Each row was made from one small tree. Brackets hold a mark, then the marks that hang from it, in the order of their numbers. Every link used is in the known rows. Write each row's tree.
(in the rows, 128 means zero)
Known rows
{J352 {J878 J695}}: [132 137 134 132 106 111 162 127 134 145 158 144 153 173 156 127 127 138
 111  37 129 104 105]
{J836 {J599 {J878 J695} J891}}: [105 103 125 132  44 154  84 120 133 118 173 151 162 168 194 116 133 140
 165 156 101 110 113]
{J352 {J878 J599 {J695 J668}}}: [127 156 132 120 154 106 169 131 124 133 123 106 154 172 150 102 139 134
 138 115 143 126 112]
{J352 {J878 {J599 J891} {J695 J728}}}: [138 140 109 142  74 128 138 116 124 156 144 136 152 122 104 117 149 135
 128 165 120 108 142]
{J821 {J728 J695}}: [139 130 138 126 104 117 138 131 123 144 157 121 119  95 132 108 126 116
  97  87 132 137 163]
{J668 J535 {J695 {J878 {J599 J836}}}}: [150 120 138 148  59 183 143 146  66  67 104 111  97  72 115 134  98 119
 111 110 147 145 141]
{J878 {J599 J836} J695}: [125 125 141 127 120 101 125 174 113 137 110 118 160 127 151  96 135 127
 163 137 149 118 110]
{J695 J668 J728}: [104 121 111 107 156 139 119 121 160 136  88 125 135 150  31 139 142 124
 116 156 109 142 110]
{J695 {J728 J821} J878}: [127 122 111 147 170 106 102 126 160 139 130 159 100 132 111 161 121 134
 124 134 101 104 153]
{J878 J599 {J695 {J668 J535} J728}}: [115 133 126 106 170 180 113 163 129 157  59 100 146 115 114 121 178 135
 145 196  96 107 129]
{J836 {J599 J878 J891}}: [109 109 121 134  31 155  93  94 126  89 177 147 136 155 166 121 123 137
 157 160 112 137 127]
{J821 {J728 {J695 J668}}}: [124 133 137 110 146 108 141 129 131 138 135 110 121 114 110 107 125 114
 101 115 140 152 144]
{J599 J891}: [127 114 117 139  51 146  97  99 108 120 158 150 118 101  71 139 110 142
 126  99 121 170  89]
{J728 J695 J821}: [156 141 139 124 201 126 129 126 135 142 151 127 108 119 160 160 130 121
 135  82 140 133 133]
{J878 {J599 J836 J891}}: [132 123 125 140  56 112 115 124  85  99 132 129 127  83  80 111 114 125
 153 172 167 167 111]
{J352 {J878 {J695 J668 J728}}}: [114 134 119 115 151 113 161 126 163 157 118 137 163 191  96 132 143 128
 107 116 122  97 106]
{J821 {J728 {J695 {J668 J535} J878}}}: [134 132 141 122 127 134 133 127 114 134 128 128  93  99 140 124 120 128
  90 126 124 133 164]
{J728 {J695 {J668 J535} J878} J821}: [152 143 145 119 223 148 123 119 124 133 118 135  80 124 169 178 124 133
 129 125 132 126 134]
{J352 {J878 J599}}: [145 159 128 137  97 112 175 106 109 107 149 110 120 137 135 108 130 134
 123  91 146 141 146]
{J668 J695}: [133 115 126 135  83 170 142 128 109  90 134 107 125 111  73 133 101 114
  97  37 131 171  96]
{J836 {J599 {J878 {J695 J668}}}}: [ 92 114 136 107 130 140 113 137 157 115 135 126 169 213 204 108 141 133
 164 151 108 103 112]
{J878 J695}: [122 117 135 125 118 136 112 154 133 156 133 138 154 145 145 124 133 141
 132  61 107 117  86]
{J599 J878 J891}: [123 101 119 146  52 140  98  87 121 107 160 140 124  90 147 120 109 133
 136 132 120 154 125]
{J821 {J728 {J695 J878}}}: [143 125 134 141  92 101 128 127 122 146 165 141 101 102 149 110 109 127
  92 104 118 131 177]
{J878 {J599 J836} {J695 {J728 J821}}}: [120 127 128 126 200  83 116 184 146 147  93 122 158 121 137 123 153 114
 168 184 148  85 138]

Which tree is each row?
[118  95 124 143  68 140  88 116 129 141 156 146 152 103 182 114 120 137
 147 130 107 125 106]
{J599 {J878 J695} J891}
[137 148 119 134 111 118 160 135 137 156 129 122 156 147 132 109 157 132
 124 137 117  92 156]
{J352 {J878 J599 {J695 J728}}}
[169 154 136 143 193 115 119 127 119 143 148 125  86 106 190 143 123 132
 150 142 131 132 172]
{J728 {J695 {J878 J599}} J821}
[128 135 145 107 139 147 142 133 115 130 121 107 109  92 127 122 137 118
  95 112 136 140 148]
{J821 {J728 {J695 {J668 J535}}}}
[136 111 121 128  73 227 138 134 107 100  94 110 117  77  52 162 133 113
  81  90 102 131 132]
{J668 J535 {J695 J728}}
[129 131 120 131 107 115 155 128 154 164 141 148 160 171 119 133 145 133
 104  89 112  83 127]
{J352 {J878 {J695 J728}}}
[121 131 130 129 140  87 127 134 113  99  97 127 113 149 104 109 102 131
 149 186 157 155 121]
{J695 J668 {J878 {J599 J836}}}
[137 143 132 127 138  99 135 131 116 138 133 108 100 105 141  91 118 121
 113 170 132 150 180]
{J821 {J728 {J695 J668 {J878 J599}}}}
[154 132 140 118 130 178 129 111 111 144 114 139  95 126 128 158 126 140
 111 134 112 135 133]
{J728 {J695 {J668 J535} J878}}
[120 141 135 117 146 106 166 126 143 139 135 132 157 195 135 124 127 135
 115  67 137 117  84]
{J352 {J878 {J695 J668}}}
[146 151 119 146  54 122 153  86  92 105 165 127 116 112 110 115 121 137
 127 120 148 160 134]
{J352 {J878 {J599 J891}}}
[103 130 115 108 240 112 116 129 172 127  92 121 123 152  63 157 142 117
 132 147 128 131 111]
{J695 J668 {J728 J821}}
[118  90 125 144  45 101 110 104 118  90 149 153 138  94 130 119  97 119
 143 157 163 143 115]
{J599 J836 J878 J891}
[133 114 110 151 145 143 119 133 141 106 127 131 103 114  76 163  99 111
  99 101 113 129 140]
{J668 {J695 {J728 J821} J878}}
[141 149 135 136  91  80 184 120 104  90 140 121 133 139 127 108 118 120
 128 112 180 132 140]
{J352 {J878 {J599 J836}}}
[110 142 121 111 252 117 107 167 158 158  78 100 148 137 124 122 164 123
 165 191 117 110 123]
{J878 J599 {J695 J668 {J728 J821}}}
[104 111 135 116 165 125 120 137 154 135 113 117 158 155 195 106 130 131
 148 122 115 118 106]
{J599 {J878 {J695 J668}}}
[117 129 121 124 216 145 104 126 150 122  83 144  88 131 105 178 134 135
 120 166 106 108 138]
{J695 {J668 J535} {J728 J821} J878}
[114  84 131 142  60  99 101 133 127 122 145 158 167 108 167 113 105 121
 155 153 152 114  97]
{J599 J836 {J878 J695} J891}
[155 157 135 125 240 111 127 122 128 139 122 113  89 129 168 142 123 127
 153 173 142 147 152]
{J728 {J695 J668 {J878 J599}} J821}
[109 133 126 104 233 156 117 130 153 117  74 119 108 121  85 174 154 124
 125 146 121 118 118]
{J695 {J668 J535} {J728 J821}}
